What can hang from each mark
G: H
F: K
K: F G M
H: F G
M: K R
Z: H R
R: M Z

Each row was made from one small tree. The marks that hang from a mark follow it in brackets, in alphabetical order. Every link used is in the known rows. Write each row's tree.
Known rows
Z[R[M]]: [ 1.39 -6.52 -0.80 -3.01 -2.21 -0.44  0.93 -1.62  0.79 -2.39 -1.89  0.85
  0.60  4.34  1.48  4.00  0.77 -4.07 -0.99]
G[H[F]]: [-3.90 -1.24 -2.47  1.84  1.25 -1.85 -3.00  2.16  0.84  1.13  4.48  0.91
  1.97  4.51 -0.39  0.92 -0.58  3.14 -2.04]
G[H[F[K]]]: [-3.34  0.28 -1.55  0.56  6.28 -2.17 -2.89 -0.61  1.34  1.40  3.31 -0.43
  1.02  3.77  1.77  1.88 -2.19  4.37  0.88]
H[F G]: [-2.52 -0.83 -1.47 -3.57  1.18 -3.26 -3.95 -0.54 -0.91  0.17 -0.62  0.83
  5.71  3.40  1.48  3.97 -1.78  2.77 -0.25]
R[M[K[F]] Z[H]]: [ 0.15  8.12  5.86  4.27 -2.99  7.47  1.98 -2.51  0.61  4.84  0.89  0.93
 -5.16 -2.04  4.36 -1.48  1.67  1.44  0.62]
K[F G M[R]]: [ 1.27  2.26 -1.71 -3.01 -4.01  3.91  1.03  6.65 -0.81 -0.69 -2.26  1.43
 -0.59 -4.79 -6.14 -0.92 -0.29 -1.27 -3.01]
R[M[K[F G]] Z]: [ 1.14  3.41  4.54 -0.27 -3.47  5.32  3.35 -2.95 -0.29  0.72  1.46  0.86
 -3.12 -6.55  2.31 -2.84 -3.17  2.40 -3.91]
H[F[K[M[R]]] G]: [-0.24  2.43 -2.47 -8.60  1.16 -4.20 -4.59 -3.38 -1.32  2.93 -5.24  2.37
  1.66  1.11  0.75  3.29 -0.22  2.51  6.75]
K[G]: [-1.97 -4.95 -0.41  0.45  0.96 -0.81  0.67  3.78  0.66 -3.82  3.43 -2.58
  4.49 -2.90 -1.94  2.28 -3.71 -0.03 -4.51]
G[H[F[K[M[R]]]]]: [-1.13  2.02 -3.33 -2.81  1.25 -2.55 -3.76 -1.07  0.83  4.07 -0.91  3.30
 -2.47  2.75 -0.98  0.22  1.32  2.87  4.27]
K[F G M]: [-1.16 -0.27 -1.10 -2.23 -3.22  3.77 -0.98  6.22 -1.87 -1.01 -0.30  1.70
  2.19 -3.66 -4.07 -1.26 -1.40  1.42 -3.39]
K[F G[H] M[R]]: [ 0.25  2.31 -3.10  1.15 -3.43  1.48 -0.75  7.09 -1.87 -0.46 -1.69  1.11
 -3.13 -3.05 -6.80 -4.51  0.15 -1.90 -4.97]
R[M]: [-0.86 -3.61 -0.90 -3.80 -3.50  1.52  1.23 -0.02  3.22 -0.08  4.27  2.02
  1.09 -0.06  2.21  5.33 -0.36 -1.75  0.28]
H[F[K] G]: [-2.36  0.80  0.00 -5.32  5.78 -3.85 -4.04 -3.12 -0.78  0.68 -1.71 -1.31
  4.81  2.62  3.49  4.45 -3.31  3.72  3.23]
Z[H R]: [-0.26 -3.85  0.48  5.73  1.80 -0.07  0.52  2.75 -0.64 -1.38 -2.92 -3.37
  1.15  5.55 -0.81  2.27  1.93 -3.45 -1.09]
M[K R]: [ 2.69  3.32  0.70 -2.01 -3.11 -1.66  2.56 -2.31  4.35  1.20  0.51 -2.07
 -5.04  2.64 -1.55  4.26 -1.33 -0.45 -0.37]
M[K]: [ 0.09  0.48  1.28 -1.65 -1.50 -1.52  0.48 -1.86  3.82  0.27  1.94 -1.46
 -2.70  3.59  1.25  3.25 -2.81  1.97 -1.19]
F[K[G[H] M[R]]]: [ 0.17 -1.54 -2.83  0.10  1.54 -3.43 -0.92  1.33 -0.39 -1.56 -0.71 -1.40
 -2.31 -3.10 -2.31 -1.50 -1.46 -1.42 -0.43]
R[M[K]]: [ 1.52 -1.07  1.52 -4.17 -3.58 -0.06  1.80 -5.26  4.72  1.11  3.80  1.34
 -3.08  1.31  4.54  3.18 -0.79 -0.92  1.37]
Z[H[F G] R[M]]: [ 0.98 -3.31 -0.37  1.11  1.57 -1.45 -1.33 -3.17 -3.15 -0.95 -3.92  0.64
  4.50  5.04  4.72 -0.31  5.35 -4.78  3.66]
Z[H R[M[K]]]: [ 3.53 -2.33  2.42  2.85 -0.80  0.56  2.64 -5.06  1.68 -1.35 -1.56 -1.47
 -3.69  4.74  4.43 -0.54  4.44 -6.09  2.76]

Which tree is each row?
[-3.93 -3.61 -2.64  3.90  3.53 -2.08 -1.03  3.17 -0.59 -3.00  5.00 -0.69
  4.62  0.03 -1.25 -2.67 -1.09  2.39 -3.97] => K[G[H[F]]]
[ 3.48  8.66  1.52 -1.78 -3.36  2.80  1.67  0.92  3.08  2.47 -1.95 -1.61
 -6.48  2.64 -3.82  2.12 -1.50  0.09 -2.85] => M[K[F] R]
[ 1.13 -1.80  1.81  0.29  6.34  1.99  1.09 -4.35 -0.07  0.69 -1.06  0.09
  2.39  3.95  4.64  0.38  5.08 -2.04  6.95] => Z[H[F[K]] R[M]]
[-2.27 -0.77  1.02  1.53  5.91  1.00 -0.73  1.29 -1.03  0.62  1.86  1.25
  6.16 -3.81  2.38 -3.13  2.55  3.32  7.07] => Z[H[F[K[G M]]]]
[ 4.60 -0.32  2.24 -1.15 -1.34  2.49  3.78 -2.63 -0.27 -4.33 -2.54 -1.93
 -3.35  0.65  1.30 -3.99 -0.38 -4.44 -3.96] => Z[R[M[K[F G]]]]
[-3.73  1.41  4.66  6.16  8.62  2.46  0.98 -0.36 -2.68  1.88  2.42 -2.12
  5.76 -5.98  2.70 -0.74 -0.44  6.53  2.69] => R[Z[H[F[K[G]]]]]
[ 4.14  3.24  3.41  2.74 -1.07  4.79  2.68 -2.25  0.16  0.67 -3.40 -1.60
 -5.52  4.83  2.43 -2.70  3.87 -5.58  1.34] => Z[H R[M[K[F]]]]
[-2.53 -0.42 -3.10  2.49 -2.61  1.56 -2.76  7.37 -2.47 -1.46  0.80  0.96
 -1.06 -2.35 -3.71 -4.47 -1.53  0.15 -5.55] => K[F G[H] M]
[ 2.26  0.90 -0.40  4.61  0.25 -4.38  2.44 -0.17  2.24 -2.99  2.22 -4.20
 -5.89 -0.87 -2.44 -3.17 -2.96 -2.99 -4.94] => M[K[G[H]] R]
[-1.19 -1.45 -3.86  0.20 -1.06 -2.19 -1.34  2.63 -1.48 -0.36  1.29  3.48
  1.42 -1.12 -3.19 -4.45  2.06  1.16 -0.23] => K[G[H[F]] M[R]]
[-1.33  5.03  1.31  3.71  0.76 -0.20 -1.09 -0.48 -3.57  3.98 -3.85  0.25
  3.12 -0.38  0.00  2.01  2.30  2.65  1.98] => M[R[Z[H[F G]]]]
[ 1.02 -3.05 -2.36 -3.01 -3.52 -0.92  0.79  3.36 -0.32 -1.67 -0.48  0.91
  1.37 -4.13 -4.09  0.71 -0.22 -1.32 -0.62] => K[G M[R]]
[ 0.99  4.72 -2.06 -4.62 -6.63  3.75 -0.87  5.24  0.30  3.50 -3.85  2.77
 -2.42 -0.21 -6.01  2.63  0.81  0.37 -0.20] => K[F M[R]]
[ 0.55 -3.40  0.44  1.92  1.37  2.24  1.45 -1.78 -0.80  0.24 -0.39  2.13
  3.70  4.93  3.04 -0.77  6.76 -3.32  4.36] => Z[H[F] R[M]]
[-4.04 -5.09 -3.52  0.92  0.66 -2.22 -2.87  2.60 -1.99 -0.82  3.59  3.73
  3.50 -0.75 -0.15 -4.77  0.59  3.13 -1.56] => K[G[H[F]] M]
[-0.16  2.27  4.83  3.57 -3.11  3.26  2.94 -5.18  1.35  3.93  2.85  0.05
 -3.25 -2.03  6.51  0.96  1.58  1.22  2.75] => R[M[K] Z[H]]
[ 2.34  5.99 -0.01  4.64 -0.37  0.35  1.83  2.08  0.69 -1.51 -0.02 -4.16
 -7.39 -0.86 -4.80 -4.98 -2.53 -2.67 -6.85] => M[K[F G[H]] R]
[ 3.16  0.30  1.22 -0.32 -0.44 -2.47  3.63 -1.07  2.41 -2.97  0.87 -3.80
 -2.64 -1.67 -2.14  0.28 -2.65 -2.04 -2.33] => M[K[G] R]
[ 0.50 -0.05 -0.89 -5.46  3.05 -0.90 -0.01 -0.61  0.36  0.74 -0.24  2.07
  2.97 -3.64 -1.84  0.05  0.21  2.86  4.89] => H[F[K[G M[R]]]]
[ 4.01 -6.09  1.59 -1.66 -0.29 -2.03  3.87 -6.12  0.86 -5.75 -0.79 -1.98
 -1.44  1.37  3.04 -2.07 -0.64 -5.04 -1.90] => Z[R[M[K[G]]]]
[-2.28 -2.04  1.08 -1.99  7.17 -0.56  0.49 -0.37  0.74 -1.61  3.48 -1.48
  5.91 -3.38  0.88  1.26 -2.93  3.98  0.88] => H[F[K[G]]]
[-3.01 -4.12 -1.80  1.10  2.72 -3.00 -3.01  1.84 -1.31 -2.04  1.39 -1.10
 -0.51 -3.05  0.34 -1.86 -2.88  0.91 -0.73] => F[K[G[H] M]]
[-1.15  1.96  0.32  2.20 -4.29 -1.37 -2.93  0.64 -4.68  4.49 -6.34  2.11
 -0.30 -2.34  0.08  2.16  2.56  0.78  2.43] => K[M[R[Z[H[G]]]]]
